What can hang from each mark:
V: W Y
E: W
R: W
S: V Z
Z: S
W: E G R V
Y: Q V
G: W

Known rows, with every way that one mark hangs from another:
Z{S{V{W{G} Y{Q}}}}: 2.172  0.041  1.080  -0.597  -2.476  2.596  -3.756  0.098  3.248  0.198  -2.218  0.296  -3.644  -4.004  1.629  -0.731  -0.954  -0.664  -1.588
W{E G V}: -0.366  2.829  -0.876  1.252  -0.807  -0.501  2.684  0.540  -0.277  0.291  -0.185  -5.004  1.707  3.015  0.343  0.218  0.664  -0.213  0.960
E{W{G R V{Y}}}: 1.090  3.287  -3.298  1.196  0.304  -2.105  2.361  1.305  -1.234  -5.372  -0.322  -1.047  2.566  -0.595  0.508  3.109  1.525  -2.430  1.145
S{V}: -0.806  -0.171  2.038  -0.498  0.075  -0.655  -0.964  -1.031  -0.251  -0.302  1.544  1.205  -4.476  3.428  -1.179  2.609  -2.142  -1.012  0.717
S{V Z}: -1.545  -0.747  1.749  -0.306  0.594  -0.521  -1.207  -0.676  -0.900  2.360  1.186  1.085  -4.639  4.032  -0.484  2.309  -3.329  -0.345  -0.263
G{W{V}}: -0.707  -1.341  1.930  1.766  2.171  -1.615  -0.488  0.470  -1.259  3.305  3.614  1.259  -0.303  3.110  -0.815  1.900  -2.503  -0.457  2.234
W{E G R V{Y}}: 1.002  2.113  -4.306  1.780  -0.285  -0.566  3.871  -0.651  -1.070  -1.611  -1.423  -1.548  3.763  0.555  0.242  -0.569  2.241  -1.461  0.430
Y{Q V{W}}: -0.273  -3.408  4.859  -0.571  -0.269  1.876  -2.954  0.286  0.681  0.200  1.713  1.921  0.236  -0.928  0.888  1.735  -0.853  3.554  -0.163
Y{Q V{W{E R}}}: -0.961  -2.276  1.401  -0.586  -0.571  1.778  -1.157  0.345  -0.797  -1.329  1.003  1.780  2.174  0.111  0.458  -2.777  1.734  2.581  -0.629
Z{S{V{W{E G}}}}: 0.279  3.337  -0.790  -0.469  -2.939  1.851  -2.139  0.843  2.312  1.881  -1.195  -5.030  -4.874  1.612  0.725  -3.877  -0.787  -2.611  0.096
V{W{E G} Y{Q}}: 1.064  -0.895  0.464  -3.470  -1.035  2.220  0.146  0.686  3.403  0.540  -3.814  -1.195  1.275  -5.873  1.309  -2.275  2.173  3.061  -3.664
R{W{E V}}: -2.675  -1.773  0.682  1.696  1.179  -0.093  0.037  -1.477  -1.594  1.709  0.913  -1.268  0.726  0.351  -1.876  -2.298  -0.369  0.759  0.684
W{G R V{Y}}: 1.572  2.334  -3.709  2.879  0.387  -1.799  3.074  -0.894  -1.613  -1.278  -0.631  1.090  3.249  0.431  -0.285  3.329  1.296  -2.339  1.331
E{W{G R}}: 0.605  5.655  -3.145  -0.887  -0.842  -2.804  1.688  2.005  -0.220  -4.177  -0.313  -1.506  0.122  1.601  0.556  2.204  1.338  -1.532  0.491
G{W{E}}: -0.867  -1.296  1.206  -2.198  1.259  -0.363  -0.267  0.729  1.115  3.750  2.019  -0.465  -1.082  2.334  0.025  -3.007  -1.295  1.441  0.192
E{W{G}}: 0.381  4.109  -0.248  -2.072  -0.689  -1.889  0.733  2.268  1.646  -2.722  -0.246  -3.890  -1.010  0.912  0.860  3.231  0.097  -0.133  0.190
G{W}: -0.014  -1.095  1.611  -1.088  1.678  -1.708  -1.036  0.279  0.664  3.661  2.659  2.257  -1.670  1.980  -0.601  0.736  -2.528  0.557  0.986
W{R V{Y}}: 1.009  -1.631  -1.057  1.813  1.709  -1.834  1.810  -1.992  -2.318  -1.426  0.672  3.690  2.890  0.197  -1.276  2.707  -0.418  -2.088  1.708
Z{S{V{W{E} Y}}}: 0.664  -2.624  1.408  -2.229  -0.841  2.725  -3.510  -1.135  2.751  0.961  -0.757  -1.278  -4.695  -1.508  -0.058  -4.199  -1.997  -2.029  -0.257
Y{V}: 0.225  -1.109  2.619  0.447  0.026  0.181  -0.805  -0.648  0.163  -0.219  2.837  0.240  -0.623  4.076  0.173  3.144  -1.564  1.297  2.189

Rows:
0.783  1.808  -1.720  0.643  -0.240  -0.884  1.878  2.170  -0.804  -6.529  -0.692  0.273  3.764  -2.728  1.653  2.610  2.085  0.092  -0.562 -> E{W{G R V{Y{Q}}}}
0.000  3.850  -3.465  -0.841  -1.306  -0.786  1.750  0.374  -0.149  1.403  -2.263  -1.406  0.829  0.107  -0.491  -2.508  2.565  -1.250  -0.823 -> V{W{E G R}}
-1.406  -1.508  1.323  0.429  1.863  -0.620  0.295  0.814  -0.732  3.219  2.980  -1.172  0.312  3.084  -0.221  -2.002  -1.361  0.486  1.444 -> G{W{E V}}
0.888  -3.022  0.666  0.990  1.266  -0.604  0.818  -0.940  -1.707  -2.839  -0.045  5.070  3.892  -1.749  -0.296  2.249  -0.046  0.544  0.085 -> W{R V{Y{Q}}}
0.669  4.202  -3.039  3.583  -0.309  -2.799  3.096  0.078  -2.837  -0.757  0.407  -0.230  2.282  3.621  -0.541  3.158  0.922  -2.541  1.986 -> W{G R V}
-0.791  0.320  -2.509  2.065  0.186  0.834  1.608  -1.295  -0.034  1.088  -1.563  -3.010  2.020  -2.722  -0.377  -1.864  1.577  0.355  0.045 -> R{W{E G V{Y}}}
1.800  -3.256  3.334  -1.195  -1.258  2.129  -3.892  -0.829  2.851  -1.939  0.082  2.361  -3.188  -1.195  1.246  -0.108  -2.973  0.068  -0.400 -> Z{S{V{Y{Q}}}}
-1.933  2.083  -1.894  2.882  -0.240  -0.139  1.565  -0.517  -1.123  1.838  -0.498  -4.292  1.268  0.431  -0.656  -1.849  1.245  0.250  0.574 -> R{W{E G V}}
-1.232  -0.375  -1.345  1.906  1.661  -1.734  1.206  0.593  -2.408  1.869  2.868  0.829  1.868  4.084  -0.938  -2.609  -0.021  -1.016  1.673 -> G{W{E R V}}
-0.829  1.254  -0.265  0.749  1.251  -3.029  1.143  0.935  -2.740  -4.810  2.311  0.565  1.448  2.388  -0.834  2.694  -0.458  -2.351  1.939 -> E{W{R V}}
0.215  -0.388  2.280  -0.416  -1.044  0.792  -4.396  -0.789  1.247  1.778  0.795  0.179  -6.150  1.173  -0.783  -0.640  -3.436  -2.945  1.043 -> Z{S{V{W}}}
-0.091  -1.210  -0.121  2.702  0.174  0.633  0.035  -0.810  -0.022  0.286  -1.589  0.718  2.581  -5.040  0.304  1.434  1.050  2.073  -1.019 -> R{W{G V{Y{Q}}}}
-0.963  -4.782  3.289  -1.908  1.039  2.290  -2.837  -0.321  0.692  2.033  -1.404  4.024  -3.351  -4.183  0.355  0.617  -2.143  2.002  -3.310 -> S{V{W Y{Q}} Z}
1.345  0.252  -2.384  -2.257  -1.163  1.297  1.231  0.234  1.473  -0.579  -3.899  1.048  2.720  -5.127  0.972  -3.190  3.175  1.954  -3.002 -> V{W{E G R} Y{Q}}
0.651  -3.605  0.195  -3.505  0.342  1.133  -0.195  -0.677  0.878  -0.865  -2.476  3.733  2.389  -5.219  -0.153  -3.452  1.630  2.016  -2.741 -> V{W{E R} Y{Q}}
1.164  0.556  -1.298  -2.766  -0.331  1.203  1.020  -0.349  2.776  1.890  -3.222  -2.448  0.158  -3.855  0.534  -1.637  1.656  0.524  -1.918 -> V{W{E G} Y}
-0.493  3.289  -0.320  0.140  -0.779  -0.257  -0.644  -0.022  0.168  1.557  -0.774  -1.076  -4.876  0.569  -0.607  2.242  -0.046  -1.795  -0.034 -> S{V{W{G}}}
-0.271  0.424  1.579  -0.754  -2.236  2.921  -0.928  1.608  1.417  0.277  -0.353  -3.256  0.955  -0.601  2.273  -1.589  1.987  3.973  -1.343 -> Y{Q V{W{E G}}}
-2.519  -0.140  -1.164  -0.703  0.533  0.225  -0.666  -0.168  -2.343  2.697  -0.248  1.259  -3.074  1.863  -1.277  -3.191  -0.801  -1.378  -1.167 -> S{V{W{E R}} Z}
-0.204  -2.205  1.948  0.428  -0.368  0.803  -1.783  0.240  -1.276  -1.031  1.601  4.254  1.364  -0.041  0.181  1.024  0.603  2.328  0.410 -> Y{Q V{W{R}}}
-0.014  -2.975  1.103  -0.640  1.268  0.339  1.362  -1.385  0.247  -0.435  0.172  -0.893  1.862  -0.263  -0.414  -0.286  -0.616  0.415  0.417 -> W{E V{Y}}
